What can hang from each mark
z857: z877
z886: z63 z877
z63: z458 z886 z895
z877: z857 z886 z895
z458: z289
z895: z63 z203

In the rows, zero is written as 128.
Known rows, with every way that one mark hangs from another
{z895 {z63 z886} z203}: [130 114 140 188 142 180 103 160 122 117 123 163 120 128 161 106 107]
{z877 z857 {z895 z63 z203}}: [136 116 133 194 128 122 101 105 124 119 124 164 111 124 167  96 148]
{z877 z857 {z886 z63}}: [ 96 128 161 178  89  81 138  82 133 143 136 179 142 132  83 166 170]
{z895 {z63 z458 z886} z203}: [122 102 138 154 179 169 110 145 130 123 112 165 121 121 165  63 121]
{z895 {z63 {z886 z877}} z203}: [101 109 140 166 153 179  89 162 120 105 187 171 137 124 175 121 118]
{z877 z895}: [168 122 121 148 125 128 123 112 145 113 121 127 117 119 152 111 141]
{z886 z63 {z877 z857 {z895 z203}}}: [ 87 107 131 163 126  77  97  94 142 104 164 183 151 120 144 150 149]
{z895 {z63 z458 {z886 z877}}}: [111 118 141  97 198 169 131 124 133 118 185 159 135 115 165 101 143]
{z877 z857 z895}: [135 126 134 139 122  94 131  92 129 118 138 143 121 125 144 124 156]
{z877 z857 z886 {z895 z203}}: [113  95 150 224  73  97  88 110 130 114 154 169 123 129 149  95 175]
{z895 {z63 z458}}: [142 127 128 112 179 146 140 105 134 141 114 137 117 118 140  80 145]
{z877 z857 z886 {z895 z63}}: [157 125 155 207  99 125 125  79 131 130 156 166 109 125 145 109 191]
{z857 {z877 {z886 z63}}}: [107 136 163 222 106 100 113  97 140 138 123 180 139 123  64 169 166]
{z877 z857 {z886 z63} z895}: [137 121 153 197  85  81 132  68 151 128 128 178 131 124 107 150 183]
{z857 {z877 z895}}: [145 134 137 189 140 113 108 105 135 111 124 143 117 117 125 125 153]
{z63 z458 z895}: [100 115 119  86 154 112 131 113 145 117  77 139 144 126 147  83 172]
{z886 z877}: [ 99 124 127 105 140 128 116 131 127 116 193 136 145 124 144 144 138]
{z886 {z63 z458} {z877 z857 z895}}: [100 116 132  94 171  67 138  56 154 117 162 172 149 111 132 132 175]
{z458 z289}: [148 125 124 163  93 104 122 127 122 114 157 130 130 124 142 151 130]

Rows
[115 115 122 116 142  77 129  92 146 113 181 160 158 109 132 157 148] | {z886 {z63 {z458 z289}} z877}
[ 49 121 147  95 135 111 124 127 119  94 175 177 166 136 159 162 175] | {z63 {z886 {z877 z857}} z895}
[ 81  90 136 179 106  98  97 111 163 122  59 186 158 126 122  88 186] | {z877 {z886 {z63 z458 {z895 z203}}}}
[ 59 106 152 204  68  74  98 105 138 121  88 202 161 139 111 142 189] | {z877 z857 {z886 {z63 {z895 z203}}}}
[ 68 135 140 106 139  78 135  87 128 127 175 172 160 127 106 190 149] | {z886 z63 {z877 z857}}
[ 69 122 154 105 146 116 132 126 110 109 217 166 150 130 145 164 142] | {z63 {z886 {z877 z857}}}
[ 90 101 131 163 117 145  93 169 133  94  84 165 148 136 168 111 135] | {z63 z886 {z895 z203}}
[ 78  91 130 129 152 134 101 152 141 100  78 167 147 128 171  68 148] | {z63 z458 z886 {z895 z203}}
[158 105 138 173 123 104 130  73 175 129 104 162 128 111 119  95 180] | {z877 {z886 {z63 z458}} z895}
[120 103 116 169 128 111  87 116 158 100 145 168 146 114 153 137 134] | {z886 z63 {z877 {z895 z203}}}
[124 113 133 224 130 113  76 127 132 104 119 156 119 119 138 105 141] | {z857 {z877 {z895 z203}}}
[141 104 122 183 136 122  99 124 125 120 135 151 121 116 167  81 134] | {z895 {z63 {z458 z289}} z203}
[141 121 123 140 131  77 140  90 148 125 117 153 141 113 117 143 139] | {z886 {z63 {z458 z289}}}
[156 136 136 157 139 123 135  83 128 126 133 152 109 123 153 119 162] | {z877 z857 {z895 z63}}
[144 123 156 235 100 116  99 102 140 115 149 158 116 119 117 120 183] | {z857 {z877 z886 z895}}
[ 90 102 138 211  72 109  88 127 155 116  70 186 157 133 121 130 173] | {z877 {z886 {z63 {z895 z203}}}}
[136 104 152 241  88 126  93 103 128 122 148 177 111 126 157  89 178] | {z877 z857 z886 {z895 z63 z203}}
[131 115 154 187  83  97 124  88 133 121 164 158 120 127 137 118 188] | {z877 z857 z886 z895}
[141 107 119 178 140 156  80 129 139 102 171 155 124 115 190  97 143] | {z886 {z877 {z895 z63 z203}}}
[122 109 136 179  82  75 124  86 160 114  99 176 157 120 123 132 200] | {z877 {z886 {z63 {z458 z289} z895}}}
[161 129 150 179 199 154 125 100 141 112 116 166 107 107 148  84 158] | {z857 {z877 {z895 {z63 z458 z886}}}}
[148 124 134 241 145 142  78 119 130 112 112 163 107 116 148  97 144] | {z857 {z877 {z895 z63 z203}}}
[135 115 137 132 163 144 126 122 127 103 214 161 136 112 179 123 146] | {z895 {z63 {z458 z289} {z886 z877}}}
